Known rows, with every way that one mark hangs from another
q900(q834(q426)):  13   5  -2   0  -3   0  14  11  35  -6 -24 -12  -3 -30   5  28  -6  -2  20   4   5   3  -1 -31 -30   2  17
q426(q410 q834(q900(q68(q406) q178))): -15  18  21  12   5 -10  17  20  27  -3 -11  -4  -5  60  15  10   8  10   0 -34  10   6  17 -22  14   2   5
q426(q196 q410 q834(q900(q68 q178))): -14  22  23   3   9  -9  20  -2  24  -3 -29  -4   9  54  11   3   0  17  -2 -25   7  13  15 -25  37   3  -4
q292(q406):  -1  -5   1   1  12  -6  16  -5   4   1 -18 -12  -6   2   9  19  10  -9   2   5   6  -4  -7 -28  13  -7  11
q178(q900(q68(q406(q217)))):  -7  -6  15   5  10 -13  21  30   9  -5  -7 -14  -7  11  27  34 -14  -4   5 -12  -4   4  16  -6  -1  -9   7
q410(q426(q834)):  13  18   3  25   6 -17  20  16  -6   2 -24  -8   0  39   3  16   1 -19  25   7   3   1   3 -21   4   3  14
q426(q196 q410 q834(q900(q178))):  -5  24  26  17   7 -14  24 -16  21  -6 -28  -1  10  44   8  -1   0  16   2 -24   7  14  12 -20  27   3  -2
q834(q426):   6   9  -6  13  -2  -6  16   8  11  -8 -14 -17   4  -8   4  25  -8  -6  18   9   4  -4  -2 -28  -8   2  17
q178(q900):  10   9  11  11   9 -19  27   8   2  -5 -11 -10   1  -9  21  17   1  -8  13  -4  -1   2   3 -20  -5  -1  12
q217(q406(q68 q292)):  -5 -32  39   9  15 -12   6   8   5  -3  -9 -14  14  -9  12  -4  -2  -9  -8  33   0  -4  -5   1  14   2   4
q410(q426(q196)):  11  16   1  25   2 -16  21   5  -5   9 -35  -7   3  15   5  20  -1 -20  18  12   1   6   8 -24  23   1   3
q178(q900(q68 q834)):   5   2  10 -15   8  -7  22  25  29  -1 -21 -10  -6 -16  24  25   3  -5  11 -12  -1   6   7 -28 -12   0  10
q426(q196 q834):  13  12  11  14  12 -17  24  -1   8 -10 -31 -11  12  34   3   7   4  11  10  19   0  11   6 -15   5  -2   6
q834(q426 q900(q68(q406(q217 q292)))): -15 -24  18  10   1  -9   7  27  19  -6  -2 -15  -4  -1  15  30 -31  -1  14  -4  13  -5  15 -11   5  -4  14
q410(q426(q196 q834)):  12  20   5  26   4 -19  23   4  -7   1 -37  -7   6  43   2  16  -2  -8  21  13   1   7   9 -22  13   1   7
q406(q68 q292):   8 -28  21   1  15 -10  15   9   9  -3 -10 -15   9 -21  13   3  -8 -11   0  38   4   1  -4  -6  16  -2   6
q426(q196 q410 q834(q900)):   7  21  25  27   8 -19  23  -3  24  -9 -32  -4  12  40   5  -4   0  18   8 -21   5  16   8 -11  26   3  -1
q68(q406(q217 q292)):  11 -31  28  23  11 -20  16  12  10   0  -5 -14  -5   6  15  26 -19  -3  11  19   3   8  14   7  -7 -10   7
q834(q426(q196) q900(q68(q406) q178)): -29   8   4   4  -7  -2  12   9  18  -3 -17  -7  -4   8  17  32  -6   6   6 -12  11  -4  23 -43  11  -2   8
q68(q406(q292(q217))):  12 -17  20  16  10 -21  11   7   8   3 -12 -14  -8  14  17  17  -1   4   3  20  -4   5  12   8  -5  -5   8
q834(q426(q196 q410) q900(q68)): -13  16   6  11  -5  -4  13  12  31  -6 -28 -12   8  11   8  17 -10   7   7 -27   8   4   8 -28  34   5   2
q900(q68 q178): -15   7   1 -15  11   1  15  12  13   6 -13 -13   0  13  15  21   6 -13   2   5   5  -4   5 -33  21   0   7
q410(q426(q196 q834(q900(q178)))):  -5  22  12  19   5 -16  22  -5  -7   4 -27   2   3  35   6  12  -4 -10  20  -4  10   2  15 -27  22   3   7
q834(q426 q900(q178)): -15  12   6   5  -2  -3  15  -4  11  -3  -5  -6   0 -16   9  19 -11  -8  17  -9  14 -11   5 -35   3   5  18
q68(q406):   8   3   4  25   4 -16  18  22  16  -2 -10 -12  -8   8  12  22  14  -6   9   5   1   2  11 -21 -10  -7  11
q406(q68):   1  -4   4   2  12  -2  15  17  12  -5 -15 -13   9 -21  10   5  -2 -14  -2  22   1   0  -7 -12  13  -1   8
q426(q196 q410 q834(q900(q68(q406)))):  -5  16  23  23   5 -16  18  19  32  -8 -31  -6   3  62  12   7   7  21   1 -26   4  15  20 -19  23  -1  -2

Rows
  6  20  12  28   5 -20  21   7  -4   1 -33  -1   5  32   3   9  -3  -9  22   1   8   4  11 -21  20   2   9 : q410(q426(q196 q834(q900)))
-15  20  10   7   5 -11  19   8  -2   6 -29  -1   2  45   9  15  -4 -13  17  -5   9   0  16 -30  31   3   5 : q410(q426(q196 q834(q900(q68 q178))))
  1 -13  22   8   7 -21  21  26   7  -3  -6 -15  -8  15  29  27   3  -5   8   0  -1   4  19 -18  -4  -6   8 : q178(q900(q68(q406(q292))))
 11   6   7  -1  -3  -7  23   8  22 -11 -18  -9  -4 -31  18  32  -9   0  21 -12   2   4   5 -26 -33   1  16 : q178(q900(q834(q426)))
-11  14   3 -21  -7  10  13  -1  45   0 -39  -9   0   9  14  34  -5  10   2 -17   6  11  13 -41   5   4  -2 : q900(q68 q178 q834(q426(q196 q410)))
  9  17   2  21  -7  -8  19  -6  23  -9 -33 -13  11  14   4  23  -8  12   9  -7  -1   9   4 -23  12   3   1 : q834(q426(q196 q410))
-12 -26   7 -10  19   5  13  -2   4  -5 -15 -14   3 -14  11  20 -24  -6  -9  14   3   0 -13   4  27 -11   6 : q292(q406(q68 q217))
-10  -7  17  -4  18  -3   1   8   2  -2 -18 -14  13  -5  12  -3  -7  -1 -18  19 -12  -4 -11  19  23   5   5 : q292(q217(q406(q68)))
  0 -10  17  -6   8  -7  19  32  29  -4 -15 -10 -12  -7  28  39 -13   1   9 -16  -2  10  17  -9 -23  -8   7 : q178(q900(q68(q406(q217)) q834))
-12  20  10  14  -6  -3  16  -7  21  -3 -12  -5   1   0  10  17 -12  -2  10 -33  12  -3   4 -30  14   7  10 : q834(q426(q410) q900(q178))
 15  21  18  22   7 -17  25  -5  20  -9 -37  -9  13  53   4   4   4  20   5  -7  -3  19   6 -10  18   1  -2 : q426(q196 q410 q834)
  3 -41  29   0  20  -7  15   5   5  -5  -9 -15  12 -25  13  10 -37  -8   0  36   4   5  -3  21  23  -6   3 : q406(q68 q217 q292)
 -3   3  10   8   5 -15  22  32  10  -5  -9 -13  -9  14  28  30   6  -6   6 -13  -3   1  16 -26  -4  -5   9 : q178(q900(q68(q406)))
  3  10   1 -10  -6   5  12  15  49  -5 -43 -13   3   2   9  30  -4  11   5 -15   3  13   7 -31   3   3   0 : q900(q68 q834(q426(q196 q410)))
-12 -10  -3 -17  18   5   6  -8  -2  -2 -24 -15   0  -8  14  10  -8   3 -20  14  -5  -2 -16   9  30  -6   7 : q292(q217 q406(q68))
-22   6  10  -8  12  -3  14  15  15   8  -6  -6  -2  -2  15  10   2 -16   5 -10  13  -7   7 -36  28   2  10 : q834(q900(q68 q178))
 12  14  13   6  -7  -8  26  -4  31 -11 -33  -6   1 -13  19  30  -9  14  13 -24  -2  17   9 -27 -20   3   2 : q178(q900(q834(q426(q196 q410))))
-24   5  10   1   6  -7  12  24  19   6  -4  -4 -10   9  20  18   8 -10   2 -14  12  -6  17 -35  14  -3  10 : q834(q900(q68(q406) q178))
-13 -15  16  -4   7  -9  14  15  14   6  -2 -13  -9  29  22  28   7  -8   1  12   7  -1  20 -30   4  -5   5 : q900(q68(q406(q292)) q178)
 -7  13  18   8  13 -12  20   0   8  -5  -7  -3   2  19   8   2   1  -2  13  -5  12  -2   6 -22   4   2  16 : q426(q834(q900(q178)))
  4  12  19  18  12 -19  22   1  10  -8 -26  -5  10  23   4  -1   0  12  12   3   7   8   8 -21  13  -1   9 : q426(q196 q834(q900))
  2 -16  17  -4  -4 -10  17  24  29  -8 -12 -13 -13  -7  28  41  -7   5  16  -5   3   4  20 -31 -38  -3  12 : q178(q900(q68(q406(q292)) q834(q426)))
 11   8   8   1  -4  -8  25  -2  23 -10 -30  -8   1 -26  18  32  -9   8  18  -8   0   9  10 -32 -27  -1   9 : q178(q900(q834(q426(q196))))
 -8   4   4 -29   9   7  13  15  35   9 -21  -8  -6 -10  15  25   6  -9   4   0   8   3   7 -36  -2   1   7 : q900(q68 q178 q834)
-24  19   7  -1  -7   1  14  -3  27  -1 -25  -7   7  15  13  21 -12   7   2 -30  10   2  13 -38  35   6   0 : q834(q426(q196 q410) q900(q68 q178))
-14  22  11  13  -8  -5  19 -18  21  -4 -23  -3   7   4   9  17 -12   9   8 -27  10   4  11 -34  24   5   2 : q834(q426(q196 q410) q900(q178))
 -4   9   5  17  -2 -10  16  -1  14  -7 -22  -9   8 -18   4  15 -12   3  18  -1   9  -1   7 -33  10   2  12 : q834(q426(q196) q900)
  7 -25  18  -7  19  -9   8   0   2   0 -18 -16   9 -16  15   1 -18  -1  -8  37  -5   2  -6  20  23   0   5 : q406(q68 q292(q217))
-14 -13  14 -11  11  -8   8   9   9   8  -8 -14 -10  29  24  25  -1   0  -6  10  -1   0  18  -9  10  -4   5 : q900(q68(q406(q292(q217))) q178)
 -4  -8   9  -6  -2  -3  17  29  29 -10 -14 -12 -11 -11  26  49 -23   6  13 -19   0   5  16 -16 -34  -6  12 : q178(q900(q68(q406(q217)) q834(q426)))
 16  13   2   6  -7   0  15   8  45  -6 -28 -11  -2 -14   6  26  -5   4  14 -17   5   9  -1 -26 -19   6   9 : q900(q834(q426(q410)))
 -7   6  14  13  10 -14  14  35  20  -7 -10 -10  -4  37  11   9   7   3  10  -8   9   0  13 -20   6  -3  16 : q426(q834(q900(q68(q406))))
-17   3   0  14  -5  -5   8  35  23  -6  -8 -14  -7   0  13  26  -4  -4  13 -13  10  -8  12 -37   2  -1  18 : q834(q426 q900(q68(q406)))
